Each row comes from the steps of one path. Every step used is in the known rows, and no mark comes twice. Write the path behind each row, first mark first.
Known rows
l > y > d > u > j: [-2.26  2.86  3.00  0.93  3.47  3.41 -5.74 -0.53 -0.22  1.24 -3.91  2.10
 -0.29  3.59 -1.12 -1.15  2.23  1.82 -0.55  0.07 -2.23 -2.79 -1.25]
d > j: [-1.46 -4.99  1.55  0.67  3.94  2.22 -3.89 -1.16  1.46  1.94 -2.34  1.39
 -1.30  4.76  0.31 -0.99  2.41 -2.98 -0.40  0.49 -1.59 -1.75 -1.90]
y > j > d: [-2.38 -2.52  1.80  0.14  3.20  1.52 -4.89 -0.12 -0.32 -2.05 -1.64  0.11
 -2.90  5.05 -2.40  0.70 -0.48 -3.06  0.96  0.06 -0.14 -5.37  0.16]
y > l > j: [-0.92 -4.80  2.18  0.33  2.62  0.64 -2.23 -1.66 -1.73  0.40 -2.83 -1.28
 -2.83  6.32 -2.52  0.77  2.20  3.04  1.99 -1.99  4.52 -0.96 -3.19]
d > u > j > y > l: [-1.30 -3.46  0.75  0.41  2.57  2.21 -2.67  0.18  0.04 -0.29 -4.14  3.01
 -2.07  4.79 -1.50  0.81  4.44  4.17  0.69  0.33 -1.68 -1.88  0.77]
l > j > d > y: [-3.54  1.28 -0.78  0.73  2.81  2.39 -4.59 -3.85  0.79  0.99 -2.98  1.77
 -4.47  6.00 -0.65 -0.64  0.55  2.34  1.56 -1.81 -0.58 -1.77 -1.98]
l > y: [-2.68 -0.84  3.00  2.84  3.03  3.50 -3.92 -2.90  1.95  0.47 -0.45 -0.25
 -1.71  5.93  0.50 -0.18  3.17 -1.35 -0.13 -1.49  0.85 -0.78 -2.19]
p > j > d > y: [-3.54  4.61 -1.17  1.72  2.91  1.93 -5.21 -2.24  2.62  1.67 -4.16  3.21
 -4.74  5.59  1.31  0.73  1.17  0.29  0.75 -0.99 -1.84 -2.30 -0.14]
u > j > y: [-1.55 -1.48 -0.30  3.43  2.59  2.36 -3.29 -1.12  1.66  1.61 -1.76  7.33
 -1.58  4.39  0.65  0.72  4.26  2.04  0.69  0.09 -3.74 -1.75  0.59]
y > l: [-1.18 -5.57  1.30 -0.40  3.01  1.75 -2.86  0.39  0.22  0.20 -3.43 -1.43
 -2.65  5.99 -1.32  2.15  3.06  0.66  1.37 -0.48  2.32 -2.68  0.34]
j > y > d: [-1.14 -3.38 -2.36 -0.43  1.68  0.47 -5.40  1.71  4.39  2.13 -1.97  2.21
 -1.68  4.99 -1.61  0.80  4.51  2.14  0.79  0.32 -1.82 -0.80 -0.39]
y > l > j > p: [-1.56 -6.64  0.74  1.58  3.20  0.10 -1.01  1.35 -0.26  0.11  1.06  1.96
 -2.45  6.04 -3.26  0.03  0.08  4.77  2.10 -7.54  4.69 -0.79 -2.11]
u > d > y > j > p: [-3.08 -2.17 -0.43  3.10  4.36  1.01 -3.47  1.79  0.67  0.46  1.02  7.31
 -3.24  4.46 -2.94 -0.79 -1.03  0.26  0.55 -9.09  1.26 -1.52 -0.25]
p > j > y > d: [-0.91  0.01 -2.16  0.54  1.42 -0.75 -5.26  2.19  4.56  3.05 -2.72  3.18
 -2.12  4.79 -0.58  1.36  4.48  1.95  0.56  0.30 -1.70  0.12 -0.49]
u > d > j > y: [-1.55 -6.82 -2.02  1.41  2.92  2.30 -4.47  0.89  2.93  1.93 -2.91  5.62
 -2.54  4.58 -1.58 -0.17  4.82 -0.81 -0.39 -0.09 -4.66 -2.52 -2.06]
u > j > d: [-2.40 -1.30  0.69  0.99  3.06  3.12 -5.17 -0.35 -0.65 -0.75 -3.26  1.40
 -2.32  4.97 -0.14  1.21  0.65 -0.87  1.45  1.47 -3.23 -7.20  0.52]
l > y > j > d > u: [-3.48  0.86  4.03  0.14  3.69  3.46 -5.56 -1.08 -0.02 -1.91 -2.58  0.40
 -2.11  4.36 -3.97 -0.96 -0.30 -1.25 -0.76 -0.69  0.55 -2.99 -1.14]
l > y > d: [-1.80 -1.18  0.84 -0.05  2.16  1.80 -5.63 -0.12  2.85  1.25 -1.45 -2.69
 -1.22  5.44 -0.78 -0.35  3.59 -0.16  0.34 -0.33 -0.20 -1.29 -2.32]
j > y: [-1.87 -3.05 -1.06  2.35  2.42  1.86 -3.49 -0.83  3.62  1.79 -1.05  5.73
 -2.17  5.21 -0.84  1.21  4.28  1.33  0.42 -0.65 -1.29 -0.34  0.20]
d > u > j > p: [-2.68 -1.32  1.71  3.03  4.50  2.71 -3.09  1.61  0.26  1.24 -0.09  7.55
 -0.75  3.81 -1.84 -0.55 -0.54  2.94  0.27 -6.56  0.27 -2.31  0.55]
p > j > d > l > y: [-2.98  1.80  1.89  1.79  2.97  3.22 -4.04 -2.75  0.01 -2.23 -0.56 -1.46
 -3.33  6.37  1.43 -0.25  2.78 -2.98 -0.19  2.00  1.08 -3.04 -2.95]
d > l: [-1.96 -1.96  0.96  1.00  4.09  3.19 -3.74 -1.94 -0.55 -0.11 -0.58  2.05
 -2.69  5.87  0.45  0.77  2.57 -2.90 -0.21  1.39  3.52 -2.52 -1.29]

Which path is each row?
[-0.86 -5.16 -0.03 -1.63  3.10  1.09 -5.21  1.04  2.32  2.16 -2.97 -0.97
 -0.94  4.60 -0.37 -1.30  2.77 -2.09 -0.06  1.34 -2.66 -1.81 -2.32]  y > d > j
[-1.56  1.23 -0.77  3.70  2.21  0.51 -3.39 -0.20  3.94  3.01 -2.09  7.26
 -2.76  5.05  0.67  1.80  4.33  1.20  0.30 -0.74 -0.74  0.93  0.18]  p > j > y
[-2.85  0.73  0.90  2.23  4.12  1.84 -5.29 -0.93 -0.28  0.96 -2.66  5.57
 -3.82  4.29 -1.91 -0.57  0.53 -2.33  0.13 -3.96  0.09 -1.92 -0.88]  u > d > y > j
[-2.43  1.04  0.09  1.39  2.64  1.08 -5.15  0.66  1.69  0.27 -3.78  1.08
 -3.60  5.47 -0.14  2.47  0.88 -2.00  1.01  0.83 -0.14 -4.85  0.05]  p > j > d
[-2.27  0.00  4.58  2.91  3.50  1.84 -3.53 -2.30 -0.30 -0.97  0.42  0.84
 -1.64  4.92 -0.94 -1.27  1.23 -2.85 -0.26 -2.16  1.92 -0.29 -1.76]  l > y > j
[-1.40 -2.20 -0.55 -1.36  3.35  2.03 -5.10  0.04  0.20  0.06 -1.14 -0.22
 -2.35  5.59 -0.11  0.37  2.85 -1.68  0.09  2.12  2.63 -2.71 -1.71]  y > d > l
[-0.79 -2.85 -0.41  1.11  1.93  0.19 -2.16  1.03  1.94  0.67 -3.61  2.10
 -3.22  5.74 -0.44  2.56  4.89  2.57  1.18 -0.07  0.48 -0.29  0.33]  p > j > y > l
[-0.68 -8.14 -0.54 -0.76  2.39  1.21 -2.01  0.06  1.63 -0.25 -3.00  0.33
 -2.42  5.64 -0.86  0.37  4.92  1.60  0.68  1.05 -2.09 -1.32 -0.70]  d > j > y > l
[-2.62 -2.88  2.37  3.06  4.11  1.28 -1.77  0.13 -0.46 -2.30  4.17  3.57
 -1.79  5.21 -1.43 -1.90 -0.31 -1.11 -0.03 -6.54  3.26 -0.37 -1.89]  d > l > y > j > p
[-2.20 -0.17  1.43 -1.49  3.42  2.36 -6.60  1.27  2.30  2.25 -3.99  1.41
 -1.03  4.01 -3.80  0.27  1.73  1.34 -0.61 -0.84  1.32 -1.32 -0.68]  y > d > u
[-2.08 -4.67  0.66  3.04  3.56  0.51 -1.84  0.43  0.55  1.25  1.84  4.62
 -1.96  5.65 -2.62 -0.54 -0.39  3.31  1.52 -8.26  4.20 -0.06 -2.25]  l > j > p
[-2.37 -1.08  3.22  2.14  3.99  2.75 -4.19 -1.81 -2.17 -2.19  0.15  1.43
 -2.77  4.99 -1.34 -1.23  1.92 -4.46 -0.79 -0.95  2.33 -2.56 -2.97]  u > d > l > y > j
[-0.93 -6.32 -0.64  0.09  2.14  1.32 -2.30  0.23  1.71 -0.23 -2.60  1.09
 -2.85  5.88 -1.51  1.78  4.94  2.75  1.30 -0.12 -0.02 -1.28  0.61]  j > y > l
[-2.42  0.34 -0.84 -0.45  2.51  1.35 -3.58 -0.84  0.69 -0.41 -5.10 -0.99
 -4.86  6.14  0.24  1.50  2.42  1.82  1.58 -0.07 -0.43 -2.68  0.17]  p > j > d > y > l
[-2.29  0.69  0.15  0.42  3.38  2.17 -4.44 -0.68 -0.53 -1.45 -2.09  1.02
 -4.03  5.94  0.97  1.43  1.44 -3.31  0.22  2.81  2.20 -4.58 -1.08]  p > j > d > l
[-2.24 -1.93 -0.16 -0.28  3.03  2.14 -3.13 -1.77  0.76  0.82 -4.01  0.11
 -3.85  6.09 -0.01  0.86  2.97  2.06  1.33 -1.41  0.88 -0.96  0.18]  d > y > l
[-3.14  3.12  2.17  0.47  3.52  2.64 -5.91  0.38  1.61  0.83 -5.00  2.63
 -2.76  4.48 -2.53  1.36  0.38 -0.12 -0.49 -0.18  0.86 -3.32 -0.13]  p > j > d > u
[-2.99 -0.28  2.07  1.51  3.27  4.38 -4.04 -3.40 -1.49 -3.04 -0.32 -1.45
 -2.51  6.10  1.44 -1.05  2.87 -2.26 -0.15  2.53 -0.83 -4.37 -2.88]  u > j > d > l > y
[-1.77 -5.22  0.70 -1.16  2.13  1.26 -3.64 -0.74 -1.27 -1.64 -3.22 -3.12
 -3.67  6.53 -3.00  1.05  0.85  1.83  2.36  0.22  1.87 -5.12 -2.20]  y > l > j > d
[-1.61 -4.24 -1.55  1.98  2.61  1.89 -3.33 -1.35 -0.01  0.57 -0.96  5.85
 -3.60  5.70 -2.49  0.08  4.14  1.98  0.66 -0.77  1.46 -1.13 -3.56]  u > d > l > j > y
[-2.11 -3.65 -0.64  0.76  4.30  3.92 -5.41  0.69 -1.18  0.00 -2.44  3.16
 -3.76  5.38 -1.29  1.49  2.71 -3.81 -0.26  0.23  2.51 -5.79 -2.11]  u > d > l
[-2.38 -2.17  1.11 -0.45  3.76  2.49 -4.29 -1.23 -2.22 -3.34 -0.44  0.20
 -3.45  5.62 -0.84  0.12  0.36 -4.44  0.18  2.49  2.15 -5.10 -1.18]  y > j > d > l
[-1.39 -5.59 -0.87  1.43  2.76  1.94 -3.17 -1.06  3.40  1.82 -1.55  4.81
 -1.68  4.87 -0.09 -0.73  4.53 -0.04 -0.17  0.70 -3.75  0.08 -1.23]  d > j > y
[-1.91  2.06  0.11 -0.17  2.59  1.01 -6.06  1.86  3.65  3.08 -4.16  4.28
 -1.53  3.87 -3.16  0.53  3.11  3.03 -0.77 -0.66 -0.21  0.50 -0.59]  p > j > y > d > u
[-1.69 -4.83 -0.55  1.01  3.41  0.27 -2.37  1.23 -0.18  0.13  2.61  2.80
 -2.08  5.81 -2.61 -1.12 -0.14  3.19  1.21 -5.93  5.04 -0.66 -3.41]  y > d > l > j > p
